Each row was made from one walk, in order. Every step used is in the known rows, and no mark comes twice. Write each row's walk.
Known rows
v l a n: [ 0.00 -0.01 -0.33  0.05  0.09  0.23 -0.24  0.00 -0.04 -0.02  0.02  0.11
  0.08 -0.03  0.06  0.14 -0.13 -0.05 -0.13  0.05 -0.18  0.11]
l v n d p: [ 0.04 -0.31  0.16 -0.08 -0.02 -0.20 -0.10 -0.17 -0.35 -0.24 -0.02  0.27
  0.29  0.37 -0.39  0.20 -0.03  0.02 -0.32 -0.05  0.28  0.16]
a n v: [ 0.03 -0.01  0.03 -0.15 -0.03  0.32 -0.04  0.06 -0.12  0.00  0.09  0.02
 -0.03 -0.11 -0.10  0.03  0.15  0.05  0.09 -0.01  0.00  0.08]
v l d p a: [ 0.04 -0.12 -0.04  0.35  0.12  0.17  0.02 -0.04 -0.30 -0.17  0.15 -0.06
 -0.01 -0.13 -0.12  0.05 -0.25  0.13 -0.02  0.06 -0.12  0.13]
n v f: [-0.01 -0.16  0.09 -0.14 -0.07 -0.02 -0.05 -0.03 -0.06 -0.11  0.22 -0.08
  0.07  0.02 -0.14  0.07 -0.15  0.07  0.02 -0.04 -0.05 -0.01]
l d p: [ 0.00 -0.24 -0.01  0.03  0.09  0.07 -0.01 -0.09 -0.03 -0.11 -0.07  0.05
  0.14  0.11 -0.08 -0.03  0.10  0.04 -0.01 -0.04  0.12  0.17]
p d l a n v: [-0.19  0.02 -0.22 -0.11 -0.29  0.31 -0.30 -0.23 -0.27 -0.20 -0.04  0.03
  0.25 -0.07 -0.12 -0.12  0.15  0.07 -0.14 -0.05  0.10  0.09]
l d: [-0.04 -0.10  0.05  0.08  0.06  0.16 -0.07 -0.02  0.12 -0.03  0.06  0.04
 -0.04  0.16  0.14  0.00  0.07  0.03  0.04  0.01  0.04  0.20]
l a n: [-0.01 -0.06 -0.22 -0.11  0.11  0.26 -0.15 -0.04  0.14  0.03 -0.15  0.18
  0.11  0.03  0.06  0.04  0.08 -0.17 -0.09 -0.03 -0.01  0.05]
a n d: [ 0.01  0.02  0.11 -0.10  0.13  0.07 -0.19  0.05 -0.07 -0.06  0.08  0.21
  0.02 -0.03 -0.07  0.08  0.03 -0.12 -0.02  0.02  0.09  0.11]
l d p a n: [ 0.03 -0.08  0.00  0.09  0.19  0.40  0.04  0.00 -0.10 -0.13 -0.02  0.10
 -0.01 -0.20 -0.04  0.02  0.12 -0.10  0.00  0.00  0.07  0.08]
d l v: [-0.11 -0.03 -0.03  0.14 -0.25  0.28  0.01 -0.04 -0.15 -0.08 -0.05  0.09
  0.12  0.17 -0.03 -0.14  0.12  0.05 -0.13  0.03  0.21  0.30]
d p v: [ 0.09 -0.18 -0.23 -0.15  0.03 -0.07  0.02 -0.14 -0.22 -0.10 -0.16 -0.11
  0.26 -0.21 -0.30 -0.04 -0.09  0.00  0.06 -0.06 -0.01 -0.19]
p a n: [ 0.01  0.17  0.01  0.06  0.09  0.33  0.06  0.10 -0.07 -0.02  0.05  0.04
 -0.14 -0.31  0.04  0.05  0.02 -0.15  0.00  0.05 -0.04 -0.10]
v f: [-0.05 -0.05  0.00 -0.09  0.02 -0.14 -0.08  0.01  0.08 -0.09  0.11  0.01
  0.08  0.00  0.02  0.10 -0.17 -0.07 -0.08  0.01 -0.03 -0.08]
v l: [ 0.00  0.05 -0.11  0.16 -0.01 -0.02 -0.09  0.04 -0.18 -0.04  0.18 -0.07
 -0.02 -0.06 -0.01  0.10 -0.23  0.12 -0.02  0.08 -0.17  0.07]
v n d: [-0.05 -0.07  0.19 -0.02  0.00 -0.31 -0.22  0.01 -0.15 -0.14  0.13  0.14
  0.06  0.22 -0.19  0.22 -0.17  0.06 -0.18 -0.04  0.10  0.05]
p v l a n: [ 0.04 -0.04 -0.49 -0.06  0.09  0.25 -0.29 -0.07 -0.11 -0.05 -0.01 -0.01
  0.15 -0.19 -0.01  0.13 -0.26 -0.06 -0.01  0.04 -0.27 -0.06]
f v: [-0.03 -0.03  0.05 -0.09 -0.05 -0.06 -0.03 -0.01 -0.18  0.09 -0.01  0.09
 -0.02  0.01  0.16 -0.05 -0.06 -0.15  0.00 -0.02 -0.04  0.02]
f v n d l: [-0.25 -0.02  0.19  0.05 -0.24 -0.29 -0.29  0.06 -0.47 -0.10  0.09  0.20
  0.11  0.21 -0.08  0.01 -0.20  0.01 -0.22 -0.09  0.15  0.23]
d l a: [-0.18 -0.08 -0.21  0.13 -0.14  0.14 -0.12 -0.08  0.01 -0.03 -0.17  0.06
  0.20  0.13 -0.05 -0.18 -0.03  0.03 -0.13 -0.09  0.07  0.21]
a n d p v: [ 0.10 -0.16 -0.12 -0.25  0.13 -0.01 -0.17 -0.08 -0.31 -0.17 -0.08  0.09
  0.27 -0.23 -0.36  0.04 -0.04 -0.13  0.05 -0.05  0.08 -0.08]
a n v l: [ 0.03  0.04 -0.09  0.02 -0.03  0.29 -0.13  0.10 -0.30 -0.04  0.28 -0.05
 -0.05 -0.17 -0.11  0.13 -0.07  0.17  0.06  0.07 -0.17  0.14]

Which walk is each row?
[ 0.06 -0.27 -0.17 -0.09  0.09  0.10 -0.05 -0.15 -0.10 -0.15 -0.11 -0.07
  0.21 -0.05 -0.15 -0.04 -0.03  0.03  0.11 -0.05  0.03  0.01] => l d p v
[-0.18 -0.20 -0.18 -0.01 -0.14 -0.15 -0.38 -0.13 -0.22 -0.21 -0.09  0.08
  0.32  0.19 -0.30  0.03 -0.32  0.08 -0.19 -0.14  0.08  0.09] => p v n d l a
[ 0.00 -0.15  0.03  0.17 -0.02  0.27 -0.13 -0.01 -0.20 -0.08  0.34 -0.10
 -0.07  0.12 -0.03  0.07 -0.14  0.30  0.11  0.05 -0.15  0.33] => n v l d
[-0.02 -0.22 -0.13 -0.26  0.05  0.24 -0.20 -0.08  0.08 -0.08  0.07  0.11
  0.17  0.04 -0.07  0.11 -0.06 -0.09 -0.08 -0.06 -0.07  0.04] => l a n v f
[-0.23 -0.15 -0.01  0.11 -0.14 -0.18 -0.33 -0.06 -0.15 -0.17 -0.04  0.20
  0.24  0.35 -0.23  0.03 -0.20  0.09 -0.32 -0.14  0.17  0.26] => v n d l a
[ 0.02 -0.16 -0.13 -0.17  0.04  0.39 -0.13 -0.08  0.01  0.02 -0.05  0.11
  0.09  0.04 -0.11  0.02  0.10 -0.02  0.00 -0.08 -0.04  0.12] => l a n v
[ 0.06  0.06  0.10  0.00  0.00  0.45  0.08  0.06 -0.21 -0.02  0.16 -0.03
 -0.14 -0.29 -0.12  0.02  0.04  0.01  0.11  0.00 -0.06 -0.03] => p a n v
[-0.02  0.01 -0.05  0.08 -0.06 -0.08 -0.11  0.04 -0.36  0.06  0.17  0.02
 -0.03 -0.04  0.15  0.03 -0.29 -0.03 -0.03  0.06 -0.23  0.08] => f v l
[ 0.07 -0.31 -0.04 -0.25  0.10 -0.35 -0.18 -0.17 -0.24 -0.28  0.04  0.00
  0.37 -0.10 -0.41  0.08 -0.35 -0.09 -0.02 -0.07  0.03 -0.15] => n d p v f
[ 0.11 -0.36 -0.29 -0.03  0.14 -0.17 -0.29 -0.27 -0.37 -0.19 -0.04  0.02
  0.39 -0.01 -0.44  0.05 -0.47  0.03 -0.07 -0.05 -0.14  0.03] => n d p v l a
[ 0.01 -0.15  0.03 -0.10 -0.03  0.06 -0.03 -0.10  0.05 -0.12  0.10  0.12
  0.14  0.21  0.05  0.11 -0.07 -0.14 -0.17  0.07  0.08  0.05] => l v f
[-0.22  0.17 -0.09  0.06 -0.32 -0.08 -0.19 -0.14 -0.28 -0.21  0.00 -0.09
  0.17 -0.11 -0.02 -0.14  0.05  0.09 -0.14  0.04  0.13 -0.02] => p d l
[-0.09 -0.01  0.07 -0.10 -0.12 -0.23 -0.11  0.04 -0.25  0.01  0.04  0.12
  0.01  0.14  0.10  0.14 -0.13 -0.08 -0.18 -0.05 -0.03 -0.05] => f v n
[-0.19  0.02 -0.28  0.04 -0.10  0.34 -0.19  0.02  0.01 -0.02 -0.19  0.16
  0.17  0.01  0.02 -0.12  0.11 -0.07 -0.13 -0.06  0.09  0.21] => d l a n
[ 0.10 -0.08  0.03 -0.03  0.03  0.35  0.14 -0.01 -0.36 -0.10  0.02 -0.02
  0.03 -0.35 -0.35 -0.01  0.07  0.02  0.05 -0.07  0.01 -0.05] => d p a n v
[ 0.01 -0.19 -0.12  0.19  0.09  0.04 -0.10 -0.05 -0.21 -0.14  0.10 -0.01
  0.11  0.05 -0.09  0.06 -0.13  0.17 -0.03  0.05 -0.06  0.24] => v l d p
[ 0.05 -0.29 -0.03  0.14  0.01  0.17 -0.07 -0.09 -0.35 -0.15  0.20 -0.09
  0.10  0.07 -0.26  0.04 -0.10  0.32  0.06  0.00 -0.08  0.31] => n v l d p
[ 0.04 -0.05 -0.02  0.11 -0.09  0.09 -0.07  0.01 -0.32 -0.04  0.28 -0.15
 -0.03 -0.05 -0.18  0.07 -0.21  0.27  0.06  0.05 -0.19  0.14] => n v l
[ 0.08 -0.29 -0.48 -0.01  0.07 -0.05 -0.15 -0.23 -0.27 -0.13 -0.14 -0.10
  0.35 -0.11 -0.31  0.03 -0.37  0.06 -0.06 -0.04 -0.22 -0.08] => d p v l a
[ 0.05 -0.27 -0.11 -0.16  0.20  0.03 -0.22 -0.16 -0.10 -0.11 -0.19  0.31
  0.32  0.08 -0.29  0.03  0.02 -0.17 -0.16 -0.10  0.14  0.14] => l a n d p
[-0.14 -0.09 -0.19 -0.02 -0.17  0.46 -0.17 -0.02 -0.11 -0.03 -0.07  0.08
  0.15  0.02 -0.14 -0.14  0.13  0.08 -0.04 -0.11  0.06  0.28] => d l a n v
[-0.03 -0.03 -0.27 -0.04  0.05  0.18 -0.27 -0.01 -0.21  0.08  0.01  0.20
  0.06 -0.03  0.22  0.08 -0.21 -0.20 -0.13  0.02 -0.23  0.13] => f v l a n
[-0.01 -0.09  0.05 -0.03 -0.11  0.03 -0.05 -0.05 -0.09 -0.10  0.02  0.14
  0.08  0.31 -0.02  0.22  0.03  0.03 -0.26  0.02  0.13  0.07] => l v n
[-0.01 -0.10 -0.16 -0.21  0.01 -0.11 -0.11 -0.06  0.00 -0.14  0.08 -0.13
  0.15 -0.15 -0.06  0.09 -0.29 -0.09  0.03  0.00 -0.12 -0.25] => p v f
[ 0.08 -0.07  0.01  0.11  0.06  0.04  0.18 -0.06 -0.23 -0.10 -0.08 -0.04
  0.06 -0.24 -0.25 -0.05 -0.09 -0.03 -0.04 -0.04  0.01 -0.12] => d p a
[ 0.04 -0.22 -0.16  0.08 -0.02  0.16 -0.15 -0.14 -0.19 -0.02  0.14 -0.05
  0.09  0.11 -0.18  0.05 -0.27  0.21 -0.03 -0.02 -0.22  0.18] => n v l a
[ 0.02 -0.15  0.20  0.09  0.07 -0.28 -0.03 -0.07 -0.38 -0.25  0.05  0.10
  0.12 -0.01 -0.44  0.17 -0.26  0.04 -0.22 -0.07  0.11 -0.07] => v n d p a
[ 0.08 -0.19 -0.56 -0.12  0.13  0.15 -0.22 -0.13 -0.27 -0.12 -0.14  0.01
  0.33 -0.24 -0.24  0.09 -0.23 -0.05 -0.06 -0.01 -0.20 -0.08] => d p v l a n
